What can hang from each mark:
S: A
Y: A M
A: S W Y
Z: E H
V: M
X: L N
C: L
M: V Y
W: A
E: L M Z
L: C E X
H: Z

Each row was made from one small tree. Brackets hold a mark, then the marks that hang from it, in alphabetical order. Every link used is in the known rows. Write each row's tree.
Known rows:
[A S W Y]: [-6  5 -2 -1  2 11 15  0 -3 -2  3 -7  0  4  1  2 -9 -1  3  3 -4 -1  2 -1
  1 -1  3 -6  2 -1 -2  5 -1  2 -2]
[V M]: [ 1 -2 -2  0  4 -4  2  0 -5  2  0 -1 -1  0 -1 -3  0  0  9  0 -1  0 -2 -2
 -1 -1 -1  4  0  0 -1  4 -1 -1  0]
[A S W [Y [M V]]]: [ -6   1   3   0   3   9  29  -2  -4  -8   5 -11   3   2   2   3  -8   5
  -4   2   0  -1   0  -1   1  -1   4  -4   5  -1  -1   7  -3   3  -2]
[E M [Z H]]: [ -4  -3  -1  -1  -5   1 -14  -3   2   3   8   5   4  -9  -2   6  -4  -4
   7  -1  -3  -2  -2   1  -1   1   4   5   5  -7   1   2   2  -6  -2]
[M [Y [A S]]]: [ -4   2   0   0   0   3   8  -2   2  -4   4 -14   1   0   0   2  -6  -3
   5   5 -12  -2   4  -1  -1  -1   1  -2   3   3  -2   2  -3   5   4]
[M V Y]: [  0  -5   1   0  -2   2  10  -6  -3 -10   5  -6   2  -3   0  -3  -1   4
   5   6  -2   1  -1   0   0   2   0  -1   2   3   0   2  -2   5   2]
[C L]: [ 2 -3 -2 -1 -3  1  2  0  2  1  1  6  2  3  1  2  1 -2 -4  0 -2  0  2  1
 -3 -1  0  5 -3  3  0  0  0  2 -2]
[E [L C X] [Z H]]: [ -5   3  -4  -2   2  10  -6   2  13  -1  10  -6   2  -6   1   2   2  -6
   9   8  -5  -6   2  -1  -1  -4   1   6   4 -11   1  -2  -1  -4   1]
[Y [A S W] [M V]]: [ -6  -4   5   1   4   2  35  -1  -2  -7   2 -17   2   0   2   3  -7   2
 -10   1  -1  -5   1   0   0  -1   5   1   1   2   1   5  -3   5   0]
[H [Z [E L M]]]: [-1 -6 -4 -1  3 -2 -8  0 11  8  7 -1  2 -6  0  5  0  1  0  2 -5 -1 -3 -1
 -1 -2  2  3  3 -1  1 -2  2 -2 -1]
[Z E H]: [-3 -2  1  0 10 -6 -3  2  3  4  5 -1  0 -9  2 -1 -2 -7 17  2 -1 -6 -6  0
  1  2 -7 -5  0 -3  0 -5  0 -3 -1]
[Z [E L M] H]: [ -3  -2  -2  -1  10  -4 -15   1   7   2   7   0   2 -10   2   4   1  -6
   8   3   2  -6  -7   0  -3   0  -2  -2   3  -6   2  -6   0  -6  -1]
[A S [Y [M V]]]: [ -4  -1   4   0   3  10  18  -3  -1 -10   8 -12   4   0   1   4  -5   6
   0   2  -4  -2   2  -2  -1  -3   4  -5   8  -1  -1   6  -5   2  -2]
[W [A [Y M]]]: [ 1 -1  3  0  5  2 11 -4 -1 -8  7  0  2 -1  3  3 -1  0 -5  1  1 -2 -1  0
  1 -3  5 -5  7  8 -2  8 -4 -1 -2]
[S [A W]]: [-5  2 -1  0  1 -1 11  2 -3  2  2 -2 -2 -5 -2  3 -1 -3 -5 -2  1 -1  1  1
  3  2  1 -3 -1  4  0  2 -1  2 -2]
[X L]: [ -1   2   3   0   3   1   5   3  -1   2   0 -10  -1   3   0   0   3   2
   1   0   3   2  -2   0   2  -1  -3  -1  -2   1  -1   3   1   2   3]
[Z E]: [ 0  0  3  0  8 -3  3  1  1  4  2 -2 -2 -5  2 -1 -1 -3  6  1  0 -2 -3  0
  0  1 -4 -4 -1 -1 -1 -3  0  0  0]
[M V [Y A]]: [ -2  -6   2   1  -1   3  17  -4  -4 -12   6 -13   1  -3   0  -2  -4   3
   2   7  -5  -3   0   0   0   1   1  -1   1   6   0   1  -3   7   3]
[W [A S Y]]: [-2  1 -2  0  8  9  5 -3  0 -4  7 -2 -1  0  2  4 -3 -3  6  3 -6 -2  1 -2
  1 -4  6 -9  7  6 -2  6 -4  0 -2]
[A Y]: [ 0  1  1  0  0  7  4  0 -2 -6  5 -3  1  1  0  1 -3  3  0  2 -2 -1  1 -1
  0 -1  1 -3  3  1 -1  2 -1  1 -1]
[E Z]: [-4 -1  0  0 -4  2  4  0  3  4  6  0  0 -4 -2  2 -2 -1  2 -1 -4  1  1  0
  1  0  2  4  1 -3 -1  2  1 -1  0]
[E L]: [-3  0 -3 -1  3  1 -3  2  7 -1  2 -4  2  0  0  3  4  0 -8  2  1  0  0 -1
 -2 -2  1  3  1 -1  0 -2 -1 -2  1]
[W [A S [Y [M V]]]]: [-2 -3  2  0  8  7 17 -5 -1 -9  9 -5  1 -2  3  5 -2  1  0  2 -3 -2  0 -1
  1 -4  7 -8  9  6 -2  8 -5  1 -2]
[L C [E M]]: [  6   2  -1  -3  -3   6  -4  -6   8  -3   5   0   0  -2   1  -1   5  -2
 -13   4   1  -3  -3   1  -3   2   4   0   1  -9   2   0   0   1  -2]
[X [L [E Z]]]: [ -1   0   1  -1   0   3  12   0   5   4   7 -13  -2   0  -3  -2   4   1
  -5   0   1   2  -4   1   3   1  -1   2  -2  -1  -2   3   1   2   3]
[W A]: [ 1 -2 -1  1  5 -1  1 -3  0 -1  2  5 -2 -2  2  1  2 -4  1  1  0 -1 -2  0
  1 -2  4 -4  3  7 -1  4 -2 -1 -1]
[L [E [Z H]] [X N]]: [-3 -2 -2 -1  2  9 -8 -3  3 -4 10 -5 -3 -4 -2 -5  1 -6 24  2 -4 -4 -2  1
  0  3  1  4 -1 -4  0  1  0 -2 -2]
[S [A [Y [M V]]]]: [ -4  -2   5   0   1   4  18  -1  -2 -10   9  -8   1  -7  -2   5  -1   4
  -7   0  -1  -3   2  -1   2  -1   4  -4   5   4   0   4  -5   3  -3]
[L C [E Z] X]: [ 4  3  0 -3 -1 14  6 -3  8 -4  9 -7 -3 -2  0 -6  2 -3  2  8 -4 -4  2 -1
 -1  1  3  3  1 -9  0  0 -1  2  1]
[H [Z [E [L X] M]]]: [  0  -6  -4  -2   4   1 -10   0   9   4   7  -3   1  -5   0   3  -1   1
   6   4  -5  -2  -1  -2  -2  -2   3   3   4  -1   1  -2   2  -1   0]
[Y [A W]]: [-3  0  1  1  2  0 17  2 -3 -1 -1 -8 -1  2  1  0 -6 -2 -6  2  0 -4  1  1
  1  0  2  1 -3  4  0  0  0  4  1]
[H [Z [E M]]]: [ 1 -7 -2 -1  1 -3 -6 -1  6  8  5  1  0 -6 -1  3 -3  1  5  1 -5 -1 -2  0
  0  0  1  2  3  0  1  0  3 -1 -1]

Write each row's tree:
[  2   4   1  -2   9   5 -11   0   7  -2   4  -4  -2  -6   4   2   2  -4
   3   7   2  -4  -1  -1  -5  -1   2  -2   3  -8   2  -4   0  -1   1] => [Z [E [L C X] M]]
[  3   4   3  -2   2   5  11   0   7   1   4 -12  -2   2   1  -4   7   0
  -8   4   2   0  -4   1   2   0  -3  -1  -3  -4  -1   2   1   5   2] => [X [L C E]]
[ -2  -1   1  -1   1   2   9   1   5   4   9 -12  -1  -2  -3  -2   3  -1
   1   1   1   0  -6   1   4   1  -3   2  -1  -1  -2   3   2   1   2] => [X [L [E [Z H]]]]
[ -2   3  -3  -3  -4   8 -11  -2  12   2   8   0   3  -6   1   9   4  -2
 -12   3  -2  -1   1   0  -4  -3   7   7   5 -12   2   0   0  -3   0] => [E [L C] M Z]
[ -5  -4   0   1   1   5  24  -4  -5  -9   5 -16   1  -1   1  -1  -7   1
   4   8  -7  -3   1  -1   0   2   2  -3   1   4   0   3  -3   8   3] => [M V [Y [A S W]]]
[  8   0   0  -4   1  15  -1  -7   2 -13   6  -4  -2  -2   2  -5   4   1
   0   9   3  -5  -1   0  -3   3   6   0   2  -8   3  -1  -1   3   0] => [L C [E [M V]] X]
[ -1  -2   1   0   8  -6 -13  -1   1   3   5   3   1 -10   1   2  -3  -7
  15   2   1  -6  -6   1  -1   2  -3  -4   3  -6   1  -4   1  -5  -2] => [Z [E M] H]
[-6  2  0 -1  1  5 14  2 -4 -4  5 -4 -1 -3 -2  4 -4 -1 -5  0 -1 -2  1  0
  3  0  2 -5  1  4 -1  4 -2  3 -3] => [S [A W Y]]
[-1 -4 -3 -2 -4  2 -6 -6  6  1 11  1  2 -7 -3  1  0 -3 -3  1 -1 -2 -5  1
 -1  4  4  4  3 -5  1  0  1 -4 -2] => [L [E M [Z H]]]
[ -5   4  -2  -1   1  13  -8   1  10  -1   7  -7  -1  -3   3   2   5  -4
  10   4  -5  -3   4  -1  -2  -4   3   7   1 -10   1   0  -1  -1   0] => [E [L C [X N]] Z]
[ 1  6 -2 -2  5 10 -5  2  9 -6  2 -7  0  1  3  0  5 -1 -1  8  0 -4  3 -2
 -3 -4  2  2  2 -7  2 -3 -2  0  2] => [E [L C X]]
[ 2  1  1 -2  1  2  2 -2  2 -1  4 -9 -1  2 -2 -1  5  2 -7  1  5  2 -6  1
  0  1  1  0 -1  0 -1  3  2  2  2] => [X [L [E M]]]
[ -2   4   4   0  -1   2  22  -1  -3  -7   3  -4   3   3   2   0  -6   4
 -12   0   5   0  -1   1   0   0   1  -1   3   1  -1   7   0   2  -2] => [A W [Y M]]
[ -3   1  -3   1   4  -2  14  -2  -5  -1   2 -12   0   1   0  -3  -7  -3
  11   4  -8  -1   0  -2  -2  -1  -1   3   1   2  -2   7  -3   4   3] => [V [M [Y [A S W]]]]
[ 1 -1 -1  0  0  7 -8  0 -1 -4  0  4 -1  4  3 -1  1 -3 15  1 -3 -2  4  1
 -4 -1  1  5 -4  3  1  2  0  2 -2] => [C [L [X N]]]
[-1 -4 -3 -2  4  0  1  2 15  9  7 -5  1 -5  1  2  2 -1  0  4 -7 -3 -2 -1
  1 -3 -2  2  1 -3  0 -3  1  0  0] => [H [Z [E [L C]]]]
[  1   6  -2  -2   3  11 -25  -2   6  -7   1  -1   0  -1   4   4   6  -2
   6   5   2  -3   2   0  -7  -2   6   4   2 -10   4   0   0  -2  -1] => [E [L C [X N]] M]
[ -1  -1  -2   1   3  -4   8  -2  -5  -3   3 -10   0  -1  -1  -3  -4  -1
   9   4  -7  -1   0  -2  -2  -1  -2   4   1   4  -2   5  -3   3   3] => [V [M [Y A]]]
[-2  1  2  0  7  6 12 -4  1 -6  8 -4  1 -1  3  5 -2 -2  0  1 -4 -2  1 -1
  0 -5  6 -7  9  5 -2  9 -5  0 -2] => [W [A S [Y M]]]
[ -5  -1   4   0   1   3  26   0  -5  -9   7  -7   1  -5  -1   4  -3   3
 -10   0   2  -3   0   0   3   0   3  -4   3   5   0   6  -4   4  -4] => [S [A W [Y [M V]]]]
[  0   3   2  -2   1   5  10   1  10   4   9 -12  -1  -3   0  -2   5  -3
  -2   4  -1  -2  -5   1   3   0  -4   1  -2  -7  -1   2   1   2   2] => [X [L C [E [Z H]]]]
[ -5   3  -1   1   0   3  14  -2   0  -3   3 -14   1   1   1   0  -8  -3
   2   5  -9  -2   3  -1  -1   0   1  -2   1   3  -1   4  -2   6   3] => [M [Y [A S W]]]
[  0  -3   5   0   0   5  18  -3  -3 -13   7  -7   4  -1   1   1  -2   8
  -7   1   2  -2  -1   0   0  -1   2  -1   5   1  -1   4  -3   2  -2] => [A [Y [M V]]]
[ -6  -2  -5  -2  -2   2 -16  -1   9   2  10   1   5  -8  -2   9   1  -3
  -1   1  -1  -2  -2   0  -3  -1   5   7   6  -8   2  -1   1  -8  -1] => [E L M [Z H]]
[ -1  -6   2   0   9  -4  -7  -2  -1  -1   6   2   1 -12   2   1  -2  -4
  15   3   2  -6  -8   1  -1   3  -2  -4   2  -4   2  -4   1  -4  -2] => [Z [E [M V]] H]
[-1  3  1 -1  9  1  1  3 10  4  4 -5 -1 -5  4  1  4 -4 -2  5  0 -4 -2 -1
 -2 -2 -3 -3  0 -7  0 -5 -1  0  0] => [Z [E [L C]]]
[ -2  -1   4   0   0   3  28  -2  -6 -11   4  -5   3   1   2   0  -5   7
 -10   2   6  -1  -2   1   1   1   2  -1   3   2   0   6  -1   3  -2] => [A W [Y [M V]]]
[ 0 -3 -3 -2  6  3 -1  2 13  6  7 -6 -1 -4  1  1  1  0  7  6 -7 -4  0 -2
  0 -3 -1  2  2 -3  1 -3  1  1  0] => [H [Z [E [L C X]]]]
[ 1  3  0 -2  0 15 -3 -4  7 -4  8 -7 -5 -3  2 -6  4 -6 14  4 -5 -4  2  1
 -1  1  3  3 -2 -9  1  2  0  2 -2] => [L C [E Z] [X N]]
[ 6 -3 -3 -3 -3  8 -5 -4  1 -7  4  3  0  3  0 -1  2 -1 -3  4  0 -2  1  1
 -6  1  5  5 -1  2  2  1  1  2 -2] => [C [L [E M] X]]
[  0   4   3  -1   3   7  -1  -1   5   1   3 -11  -4   2   3  -4   9  -3
   7   0   2   0  -4   2   1   1  -4   0  -7  -5  -1   3   1   5  -1] => [X [L C E] N]
[ -1  -5   2   0   6  -4  -6  -5  -1  -4   8   0   2 -12   2   0  -3  -4
  17   6  -1  -5  -7   0  -2   4  -3  -5   4  -3   1  -3   0  -2  -1] => [Z [E [M V Y]] H]
[ -7   1  -1   1   4   4  17   2  -1   2  -1 -12  -2   3   1   3  -8  -4
  -1   2  -5  -4   3   0   1  -1   3  -2  -1   1   0   1  -1   4   1] => [Y [A S W]]
[ 5 -3 -3 -3 -1  8  4 -2  3 -5  4  0 -1  4  0 -4  2 -1 -1  5 -2 -2  2  1
 -4  1  2  5 -2  3  1  0  0  3 -1] => [C [L E X]]
[  1  -4   3   1   5   3  16  -5  -3 -11   8  -1   2  -3   3   2   0   3
  -4   2   2  -2  -2   0   1  -3   5  -5   7   8  -1   7  -4   0  -2] => [W [A [Y [M V]]]]
[ -4   3   3  -1   2   8  13  -2   2  -7   6 -11   4   1   1   5  -5   3
  -2   0  -6  -1   3  -2  -1  -4   4  -4   8  -2  -2   6  -4   1  -2] => [A S [Y M]]
